Each row was made from one path, in order. Every step used is in the known rows, and no mark comes twice. Write each row's path.
Known rows:
ferolu terane: -.03 -.27 .07 .20 -.04 -.02 -.03 .18 -.05 -.03 -.07 .15 -.02 -.10 -.28 -.48 -.21 .01 .13
terane nupeg vesok vitotip: .07 .25 -.14 -.36 -.18 .08 .26 .03 .12 .09 -.05 .47 .24 -.46 .07 -.10 .21 -.04 .14
ferolu padun nupeg vitotip terane: .04 .13 .27 .12 .30 -.01 -.33 -.32 .15 -.08 .36 -.33 -.38 .50 .18 .24 -.10 -.12 -.09
ferolu padun: .08 .15 -.01 .10 .12 .01 -.04 .15 .13 -.03 .20 .24 .07 -.14 .18 -.12 -.16 -.07 .02
vesok vitotip ferolu nupeg: .04 -.02 -.01 -.02 -.28 -.14 .17 .26 .11 .08 -.22 .22 .32 .05 .00 .04 -.18 .21 -.28
vesok vitotip padun: .10 .13 .01 .23 .09 -.19 .07 .09 .05 -.03 .01 -.09 -.04 .07 .27 -.05 -.20 .03 .02
vesok vitotip terane: -.01 .17 .17 .12 -.06 -.18 -.09 -.15 .16 -.02 -.05 -.15 -.12 .13 .33 -.01 -.13 .01 -.16
padun nupeg vitotip: .05 -.15 .10 .27 .14 -.01 -.52 -.08 .02 -.05 .25 -.29 -.27 .38 .01 .05 -.05 -.07 -.14
vesok vitotip: .11 .10 .04 .20 -.07 -.18 -.09 .07 .22 .04 -.10 .04 .10 -.11 .25 -.09 -.07 .07 -.10
ferolu nupeg: .17 -.02 -.16 .13 -.19 -.10 -.06 .51 -.05 -.06 .04 .17 .02 .15 -.10 -.33 -.25 -.06 -.07
vitotip ferolu padun nupeg vesok: -.09 -.01 -.12 -.29 .04 .45 .04 -.22 -.06 .06 .03 .14 .13 -.19 .02 .31 .11 .00 -.01
nupeg vesok: -.11 .10 -.18 -.07 -.05 .08 -.01 .14 -.19 .02 -.03 .21 .13 -.09 .04 -.27 .11 -.14 .01
padun nupeg: .16 -.21 -.12 .17 -.04 .23 -.43 -.01 -.01 -.12 .17 -.23 -.35 .00 .03 .02 -.11 -.05 -.02
ferolu padun nupeg vesok: .16 .16 -.20 -.14 .07 .30 -.03 -.09 .07 .06 .05 .04 -.04 -.19 .06 .09 .18 -.14 .15
vesok vitotip padun nupeg: .28 -.01 -.07 .23 .06 .02 -.14 -.11 .14 -.04 .04 -.40 -.33 .10 .20 .19 -.13 .03 .06
terane padun: -.02 -.10 -.06 .11 -.01 -.08 .00 .19 -.05 -.17 .05 -.03 -.04 -.34 -.10 -.05 .06 .01 .10
padun nupeg vesok vitotip ferolu: -.05 -.05 -.09 -.22 -.18 .25 .01 -.31 .03 .15 -.27 -.06 .18 -.16 .07 .34 .23 .13 -.15
vitotip ferolu terane padun nupeg: -.11 -.64 .03 -.01 -.09 .24 .06 -.15 -.13 -.09 -.16 -.19 -.14 -.39 -.56 .21 .03 .23 .16
ferolu padun nupeg vesok vitotip terane: .17 .38 .03 -.20 .04 .13 .12 -.41 .30 .11 -.13 -.19 -.09 -.05 .30 .30 .24 -.07 .07

Write each row's path:
.17 .32 -.22 -.08 -.11 -.21 .46 .35 -.05 .11 -.24 .11 .23 .15 .03 -.17 .02 -.03 .13 -> ferolu nupeg vesok vitotip padun
-.13 .30 .04 -.29 .01 .04 .39 -.13 .16 .22 -.22 .42 .58 -.29 .23 .21 .18 .12 -.08 -> nupeg vesok vitotip ferolu padun
-.25 -.12 .09 -.19 -.17 .00 .38 -.12 -.03 .22 -.51 .31 .48 -.25 -.22 -.14 .12 .20 .01 -> nupeg vesok vitotip ferolu terane
.18 .11 -.15 -.05 -.11 .11 -.07 -.17 .17 .13 -.24 -.16 .00 -.16 .12 .12 .28 .01 .05 -> padun nupeg vesok vitotip
.05 .00 -.27 -.05 .09 .28 -.07 -.04 -.30 -.05 .09 -.24 -.28 .11 -.01 .05 .04 -.18 .19 -> vitotip padun nupeg vesok
-.17 -.02 -.21 -.30 -.26 .13 .23 .31 -.32 .07 -.15 .37 .38 .06 -.20 -.13 -.02 .01 -.17 -> vitotip ferolu nupeg vesok
.01 .28 -.11 -.03 .06 -.10 .29 .04 -.06 .09 -.16 .02 .14 -.01 .24 -.08 .09 -.05 .11 -> nupeg vesok vitotip padun
-.30 -.16 .14 -.22 .04 .10 -.15 -.02 -.18 -.07 .41 .42 .15 .07 -.07 .06 -.18 .04 -.23 -> terane nupeg vitotip ferolu
.13 -.47 -.01 .16 -.02 .11 -.01 -.03 .01 -.14 -.13 -.29 -.32 -.40 -.53 -.03 .10 .10 .36 -> ferolu terane padun nupeg
-.29 -.48 .10 -.03 -.06 .03 .26 .02 -.19 -.10 -.19 .13 .15 -.40 -.49 -.05 -.03 .22 .12 -> vitotip ferolu terane padun
.15 .06 .13 .19 .27 -.01 -.34 -.10 .20 .00 .31 -.14 -.16 .25 .07 .16 -.02 -.08 -.03 -> ferolu padun nupeg vitotip
-.12 .03 .13 .29 .33 -.25 -.16 .13 -.21 -.09 .33 -.11 -.11 .54 .12 -.16 -.25 -.12 -.05 -> nupeg vitotip padun
-.09 -.20 .16 .01 .24 -.08 .12 .13 -.20 -.09 .33 .23 -.14 .16 -.37 -.36 -.30 -.07 .30 -> ferolu terane nupeg vitotip padun
-.07 -.10 -.09 -.27 -.17 .15 .24 -.31 .04 .08 -.37 -.19 .17 -.47 -.10 .54 .48 .21 .02 -> terane padun nupeg vesok vitotip ferolu
.05 -.21 .08 .23 .16 -.10 -.27 -.08 .01 -.11 .17 -.43 -.26 .06 -.18 .24 .20 .02 .04 -> terane padun nupeg vitotip
-.06 .10 .19 .12 .02 -.32 -.14 .23 -.10 -.07 .17 -.08 -.12 .76 -.03 -.24 -.23 -.12 -.24 -> ferolu nupeg vitotip terane
-.23 .06 .29 .16 .18 -.23 -.32 -.09 -.09 -.09 .27 -.16 -.20 .60 .17 -.14 -.18 -.13 -.26 -> nupeg vitotip terane
.06 .03 .06 .21 .00 -.32 -.14 .43 -.05 .00 .13 .09 .10 .52 -.13 -.30 -.16 -.06 -.17 -> ferolu nupeg vitotip
.04 .16 .09 -.19 -.14 .02 .03 -.14 .18 -.08 .15 .15 -.18 -.16 .24 .02 -.14 -.02 -.02 -> vesok vitotip terane nupeg
-.11 .26 .04 -.19 -.05 -.20 .37 -.21 .07 .01 -.30 -.14 .07 -.27 .09 .13 .41 .00 .09 -> nupeg vesok vitotip terane padun
